Each row comes from the steps of one path. Every step used is in the known rows, and no mark comes twice. Write the path behind each row, first mark first.
In the rows, zero is written as 128.
Known rows:
kina, nufib, bopat, rumu, pebu: [131 102 167 223 126 100 176 139 128 116 101  82 133 156 146 141 113 158
 124 128 138]
rebe, ruti, nanu, rumu, bopat, nufib: [101 147  76  82 158 154 115 140  96  97 142 161 150 148 119 125 144 160
 104  86 114]
nufib, kina: [108 145 145 178 143 118 103 118 125 162 127 154 102 126 114 114 126 121
 132 110 129]
nanu, rumu: [112 118 129 102 103 126 165  87 200 137 117 142 127 157 119 136 126 145
 125 135 149]
bopat, rumu: [123 138 168 133 117 115 124  97 110 140 116  71 114 140 128 148 116  90
 142 146 132]
ruti, nanu, rumu: [120 124  90 103 109 119 148  81 199 142 149 156 147 161 149 138 124 157
 116 148 139]
ruti, nanu, rumu, bopat: [106 129 114  46 136 150 182 117 146  93 140 135 130 145 142 119 122 132
 112 135 126]
rebe, ruti, nanu: [141 149  58 107 138 131  83 117 123 152 191 127 176 139 145 135 157 121
 123 159 123]
nanu, rumu, kina, nufib: [142 130 124  96 126 151 189 133 141 115 114 146 125 114 115 115 121 154
 115  96 128]
bopat, rumu, pebu: [116 122 164 189 136 102 150 140 132 113 115  66 136 166 141 144 119 148
 127 158 146]
rebe, ruti, nanu, rumu, sezoz: [ 98 111  80 159 163 118 151 100 169  81 155 125 161 143 129 144 129 133
 109 179 137]
rebe, ruti, nanu, rumu, bopat: [110 128  91  44 135 159 183 117 137  94 158 124 144 142 136 123 135 127
 112 138 127]
ruti, nanu, rumu, kina: [138 133 103  50 117 143 166 126 146 114 141 126 126 111 130 125 125 144
 131 143 132]
nanu, rumu, kina: [132 128 131  50 110 150 177 130 146 112 120 115 111 106 110 123 128 135
 137 136 140]
bopat, nufib, kina, rumu, rebe: [162  96 164 181 109 103  57 148  97 168 119 132 102  86 111 124 131  89
 148 141 129]
rebe, ruti, nanu, rumu, kina: [143 130  81  48 114 153 167 125 138 115 158 116 140 107 125 128 137 140
 131 146 133]
kina, rumu, pebu: [111 131 173 193 124 103  84 180 172 116 102 110 136 159 143 137 126 151
 145 165 153]
nanu, rumu, bopat: [100 126 142  46 131 158 194 121 148  90 119 124 115 142 122 117 124 124
 118 128 134]
bopat, nufib, kina, rumu, sezoz: [ 81 137 149 226 171 106  48 155 135  86 106 147 119 119 120 135 117 111
 137 149 128]
kina, nufib: [131 141 146 139 140 134 138 131 137 139 107 153 130 138 118 116 125 138
 115  97 126]
ruti, nanu: [131 151 104 112 141 115  81 119 141 149 155 147 146 144 156 128 129 130
 123 154 122]

Which path is each row?
[158 104 162 153 107 135 172 142 120 140  81 150 105  93 120 113 123 134
 134  75 113]  rumu, kina, nufib, bopat
[ 94 150  96 159 163 129 106 128  99 128 141 187 117 135 126 112 122 157
 109  74 112]  ruti, nanu, rumu, bopat, nufib, kina
[128 121  58  99 108 130 148  80 186 143 175 141 169 157 140 144 142 150
 115 152 140]  rebe, ruti, nanu, rumu
[186  61 180 162  93 102 156 104  78 165 113  68  99  87 115 135 123  72
 142 149 124]  nufib, bopat, rumu, rebe
[102 149 178  72 128 149  99 169 126  96 102 120 105 122 130 117 125  88
 147 141 129]  kina, rumu, bopat
[138 111 180 169  98 108 142  95 110 148  96  81 104 124 134 146 114  93
 148 122 123]  nufib, bopat, rumu
[145 110 172 181 102 112 160  97 109 145  95  94 110 124 135 143 109 106
 137 104 119]  kina, nufib, bopat, rumu
[150 103 167 180 109 123 157 127 138 154  80 160 111 115 124 116 122 134
 131  75 117]  kina, nufib, bopat
[140 142 158  71 121 141 149 137  86 113 117  66 102  94 117 132 121  98
 149 143 128]  bopat, rumu, kina
[170 117  63 121 126 120 100 106  92 160 200  94 171 119 144 141 153 101
 124 173 119]  bopat, rumu, rebe, ruti, nanu
[147 140 144 112 133 143 168 139  97 117 112 111 118 107 119 121 115 128
 124 101 120]  bopat, rumu, kina, nufib
[167 118  61 113 131 125  93 116 103 160 197 113 172 118 138 133 159 108
 122 170 121]  rumu, rebe, ruti, nanu
[ 94 159 133  88 171 149  94 164  79  97 106 156 119 140 109 114 136 143
 115  78 112]  rumu, bopat, nufib
[176  70 118 116 101 109 159  94 141 159 150 120 130 113 125 129 130 116
 120 166 135]  ruti, nanu, rumu, rebe
[101 137 156 232 137  99  66 182 149 120 107 136 131 155 140 133 125 168
 139 134 144]  bopat, nufib, kina, rumu, pebu
[151 131  84  94 128 153 180 129 133 118 146 142 149 115 124 120 132 156
 111 104 125]  rebe, ruti, nanu, rumu, kina, nufib
[ 89 147 116 158 160 134 115 130  99 128 127 180 106 133 112 110 124 152
 112  68 116]  nanu, rumu, bopat, nufib, kina
[177 103  70 137 116 118 110 106  92 164 189 100 167 111 146 141 152 101
 127 162 115]  nufib, bopat, rumu, rebe, ruti, nanu
[102 159 156 195 120 111   4 159 138 151 104 173 107 123 127 130 124 118
 156 112 129]  bopat, nufib, kina, rumu
[111 152 170 185 107 109  25 149 157 157 108 154 103 121 131 130 122  99
 163 138 138]  nufib, kina, rumu
[144 144 141 100 139 150 159 153 112 119 110 139 120 106 112 110 125 140
 121  97 122]  rumu, kina, nufib
[ 93 162 143 102 155 143  57 177  92  97  99 160 118 136 117 120 133 134
 130  87 115]  kina, rumu, bopat, nufib
